Each row comes from the steps of one walk. Every step used is in the known rows, and no mark comes twice. Write the walk behind each row, first mark first.
Known rows
geki, somer, seti: [-2.966 -2.193  1.507 -0.031  1.477  2.353  2.625  2.241 -0.927 -2.520
 -2.200 -4.748 -0.348  0.634 -1.253 -0.093  3.693  2.465  1.545 -3.163
  3.340]
fibe, sevub, geki, somer: [ 1.189 -5.389  3.748  2.761 -1.297  2.239  1.005  0.356 -1.426 -0.280
  1.021 -2.350  1.192  1.134 -2.673  3.512  3.197  3.273 -1.412  0.067
  2.250]
fibe, somer: [-0.026 -0.647 -1.170  2.598  0.445  1.448  2.257  1.436  1.475 -0.416
 -0.084 -3.298 -0.437  0.681  0.330  3.395  2.603  3.161  1.698  0.880
  1.425]
kozof, fibe, deso, somer, seti: [-4.361 -3.863 -1.232  1.981  4.377  2.392  2.099  4.822 -0.623 -1.011
 -0.573 -3.643 -3.058  0.233  1.391  3.292  3.999  6.396 -1.827 -5.402
  4.168]
kozof, fibe, deso, geki: [-2.296 -1.764 -0.584  3.626  2.721  2.877  1.588  5.179  1.853 -1.460
  2.045 -1.612 -2.079  0.965  0.250  3.991  1.813  4.145 -2.895 -1.407
  2.728]
geki, somer, seti, fibe: [-4.416 -3.561  0.437 -1.292  1.338  0.454  2.910  1.887  0.472 -2.507
  1.373 -6.204 -2.087  1.014 -1.874  0.963  1.978  0.622  2.458 -4.735
  5.416]
kozof, fibe, sevub, geki, somer: [-1.086 -6.988  2.253  2.209 -1.221  1.584  1.292  3.379 -0.676  0.433
 -0.005 -1.812  0.351  0.624 -1.705  2.749  3.077  4.965 -2.783  0.166
  3.330]
kozof, fibe, deso, geki, somer, seti: [-4.623 -4.618  2.849  2.935  4.418  3.033  2.317  5.795  0.463 -2.826
 -0.022 -3.980 -2.963  0.401 -0.672  1.683  4.857  5.727 -1.443 -4.673
  4.893]
deso, geki, somer: [ 0.402 -1.797  3.538  2.456  1.153  2.211  2.143  2.163 -0.349 -3.473
  1.291 -4.374 -1.860  1.215 -1.707  1.622  2.925 -0.008 -0.093 -2.246
  2.653]
somer, seti: [-2.838 -0.950 -1.191  0.207  1.428  2.434  2.662  2.452  0.463 -2.296
 -2.413 -3.214 -0.743  0.098 -0.171  1.066  2.482  1.654  0.620 -1.608
  3.102]
geki, deso, somer, seti, fibe, sevub: [-1.342 -5.549  2.553  0.197  3.118 -1.264 -0.086  0.975 -1.733 -0.954
  0.747 -4.370 -0.858  0.391 -1.175  5.050  3.755  2.681 -0.840 -7.258
  5.635]
sevub, geki, somer, seti, fibe, deso: [-3.481 -5.685  1.741  1.482  1.415  2.613  2.860  1.593  0.204 -1.771
  4.548 -5.706 -3.142  1.835 -3.696  3.859  2.955  3.568  1.356 -4.744
  4.811]
somer, geki: [-2.099 -2.189 -0.478  0.486  0.505  2.622  2.764  1.377 -0.347 -0.075
  0.302 -3.560 -1.794  1.999 -1.099  0.163  1.201  1.348 -1.885 -1.099
  2.925]
sevub, geki, somer, seti: [-1.711 -4.902  2.798  1.025  0.306  3.206  3.056  2.469 -0.780 -2.921
 -1.025 -4.826 -2.633  0.697 -3.160  0.782  4.340  1.947  0.298 -2.202
  3.597]
geki, deso: [ 0.810  0.519 -0.526  0.672  0.144  1.483  1.628  1.589 -0.695 -1.145
 -0.395 -2.224  1.226  1.371 -1.922  1.148  1.448  1.498 -0.774 -1.372
  0.278]
sevub, geki, deso, somer, seti, fibe: [-0.794 -5.897  2.213  0.205  1.426  0.472  2.148  1.852 -1.009 -2.925
  2.483 -6.547 -6.120  1.157 -3.340  4.306  3.694  0.096 -0.956 -6.764
  5.159]
somer, seti, geki, deso: [-3.877 -3.157  1.460 -1.279  2.695  1.667  0.643  2.815 -0.098 -2.793
 -2.235 -4.534 -1.129  1.087 -2.215 -1.281  3.440  3.321 -1.078 -3.608
  3.210]
sevub, geki, deso: [ 1.740 -1.996  0.783  1.562 -1.197  2.297  2.053  1.647 -0.842 -1.462
  0.727 -2.450 -1.078  1.546 -3.503  2.318  2.021  0.826 -2.003 -0.351
  0.599]
kozof, somer, seti, fibe, deso: [-5.257 -4.183 -3.170  0.692  2.953  0.809  2.944  4.213  1.143  0.345
  4.520 -4.477 -1.757 -0.194  0.927  5.232  2.694  3.492  1.774 -5.399
  5.343]
kozof, fibe, somer, geki, deso: [-2.195 -4.836  0.603  1.663  1.397  0.950  2.468  4.304  0.459  1.470
 -0.798 -3.644 -2.979  1.203 -1.022  0.366  3.860  5.842 -2.664 -1.636
  2.829]

Write each row's walk
[-0.309 -2.401  1.888  0.643  3.029  1.254  1.763  2.261 -2.496 -2.571
 -2.058 -4.825 -2.412  0.440 -1.237  1.888  4.695  2.139 -0.676 -6.062
  2.938] | geki, deso, somer, seti
[-2.183 -2.781  4.169  3.383  4.309  3.575  2.038  2.718 -0.423 -3.448
  0.836 -4.613 -1.803  0.639 -1.589  2.849  5.074  4.156  0.176 -5.054
  3.768] | fibe, deso, geki, somer, seti
[ 0.913 -4.622  3.255  1.782  1.679  2.007  2.025  2.303 -2.401 -2.632
 -1.097 -5.180 -4.493  0.818 -2.786  2.923  5.467  1.749 -2.047 -5.306
  3.031] | sevub, geki, deso, somer, seti
[-1.932 -3.179  4.325  1.601  2.963  2.507  2.452  3.259 -0.267 -4.536
 -1.230 -5.453 -2.861  0.365 -1.591  0.992  4.884  0.759  0.365 -3.944
  4.430] | deso, geki, somer, seti
[-2.793 -3.286  1.632 -0.625  1.160  2.107  0.588  1.656 -0.461 -2.055
  1.029 -5.484 -0.540  2.450 -2.102 -1.156  1.901  2.546  0.184 -2.041
  2.422] | seti, geki, somer
[-1.184 -6.778  4.430  2.122  0.314  2.462  1.577  1.424 -1.301 -1.306
 -1.455 -3.243  0.224  0.325 -2.472  3.023  4.975  4.282 -0.654 -1.478
  4.054] | fibe, sevub, geki, somer, seti
[-1.510 -8.039  2.577  1.352  1.380  0.294  1.035  0.784 -0.611 -1.240
  2.400 -4.923 -3.967  0.280 -1.424  6.905  3.612  1.737 -1.465 -4.577
  6.685] | deso, somer, seti, fibe, sevub, geki
[ 0.591 -3.556  1.948  1.688 -1.359  2.679  2.548  1.453 -0.951 -1.825
  1.393 -4.319 -1.435  1.874 -3.319  1.524  2.204  0.983 -0.189 -0.535
  1.579] | sevub, geki, somer
[-4.591 -3.657 -1.657  1.293  1.987  1.050  2.715  5.446  2.561 -1.071
 -3.447 -3.619 -2.716 -0.794  1.299  1.640  4.278  5.620  0.488 -1.052
  4.151] | kozof, fibe, somer, seti
[-2.792 -6.535  1.097  0.749 -0.097  0.949  1.362  0.892  1.259 -0.924
  1.428 -3.067 -1.598  0.339 -1.985  5.452  2.378  2.099 -0.802 -1.704
  6.047] | somer, seti, fibe, sevub, geki
[-0.847 -3.758  1.177  1.350  1.967  2.323  2.340  1.008 -2.177 -0.516
  1.088 -5.344 -4.198  2.229 -0.460  1.646  2.581  1.330 -2.321 -4.182
  3.363] | deso, somer, geki
[-0.205 -3.213  1.866 -0.024  2.639  0.980 -0.482  1.542 -2.266 -1.828
  0.959 -5.485 -2.251  2.342 -1.697  0.940  2.880  2.200 -2.073 -4.978
  1.969] | seti, geki, deso, somer
[-3.937 -4.713  1.116 -0.441  4.068  1.919  0.560  2.432 -0.895 -3.317
 -1.031 -6.659 -4.145  1.037 -0.110  0.631  4.022  2.747 -1.118 -5.279
  4.614] | deso, somer, seti, geki
[-4.605 -4.406  0.669  0.659  3.150  1.741  1.120  2.750  1.966 -2.132
 -1.458 -5.697 -2.706  0.452 -0.216  1.009  4.407  5.244  1.160 -1.437
  3.926] | fibe, somer, seti, geki
[-2.376 -4.755 -1.154  0.699  0.882  1.626  3.530  3.987 -1.041  1.434
  1.949 -3.896 -2.340  0.611  0.699  1.604  3.050  1.462 -1.827 -2.411
  3.563] | kozof, somer, geki
[ 1.909 -0.798  0.937  1.300  1.547  0.996  1.085  1.302 -2.517 -1.474
  0.246 -3.797 -1.139  1.431 -1.159  2.540  2.706  1.091 -1.331 -4.732
  0.941] | geki, deso, somer
[-4.834 -1.858 -2.222  0.505  2.759  1.978  2.296  1.608  1.533 -1.213
  2.918 -3.948 -1.254  1.280 -0.806  4.077  1.225  3.311  1.388 -4.128
  4.546] | somer, seti, fibe, deso
[-2.824 -6.322  5.403  1.261  2.841 -0.025  0.934  1.851  0.512 -2.890
  1.728 -5.083 -1.551  0.127 -1.690  4.217  3.699  1.553  0.163 -4.755
  7.203] | deso, geki, somer, seti, fibe, sevub
[-5.263 -4.602 -2.989 -1.153  1.481 -0.518  3.425  4.534  1.347 -0.663
  2.566 -5.163 -2.829 -0.740  1.055  3.760  2.415  0.205  1.589 -4.529
  5.896] | kozof, somer, seti, fibe
[ 1.998 -6.443  3.214  2.028  0.089 -0.516  0.200  0.013 -1.718 -0.260
  4.286 -3.707 -1.981  1.833 -3.052  6.959  2.607  1.481 -2.586 -4.404
  4.068] | seti, fibe, sevub, geki, deso, somer
[-4.352 -4.370  1.120  1.224  5.436  3.085  0.258  2.136 -1.167 -1.961
  1.004 -5.719 -3.049  1.549 -0.208  2.603  4.047  5.887 -0.923 -6.267
  4.079] | fibe, deso, somer, seti, geki
[-6.640 -5.944 -0.213  0.759  5.631  2.523  0.318  5.276 -0.210 -1.277
  0.157 -5.210 -4.212  1.100  0.815  1.657  4.080  7.750 -2.620 -6.059
  5.100] | kozof, fibe, deso, somer, seti, geki
[-1.296 -6.534  2.652  0.582  0.148  0.310  0.946  0.989  0.256 -0.733
  0.955 -2.955 -0.848  0.707 -3.514  4.853  3.075  2.370 -1.554 -3.002
  5.048] | somer, seti, fibe, sevub, geki, deso
[-4.728 -3.373  0.415  0.361  2.800  1.720  2.441  1.665  0.206 -1.607
  3.510 -5.332 -1.053  1.459 -2.042  2.755  2.339  3.922  2.579 -5.658
  4.920] | geki, somer, seti, fibe, deso
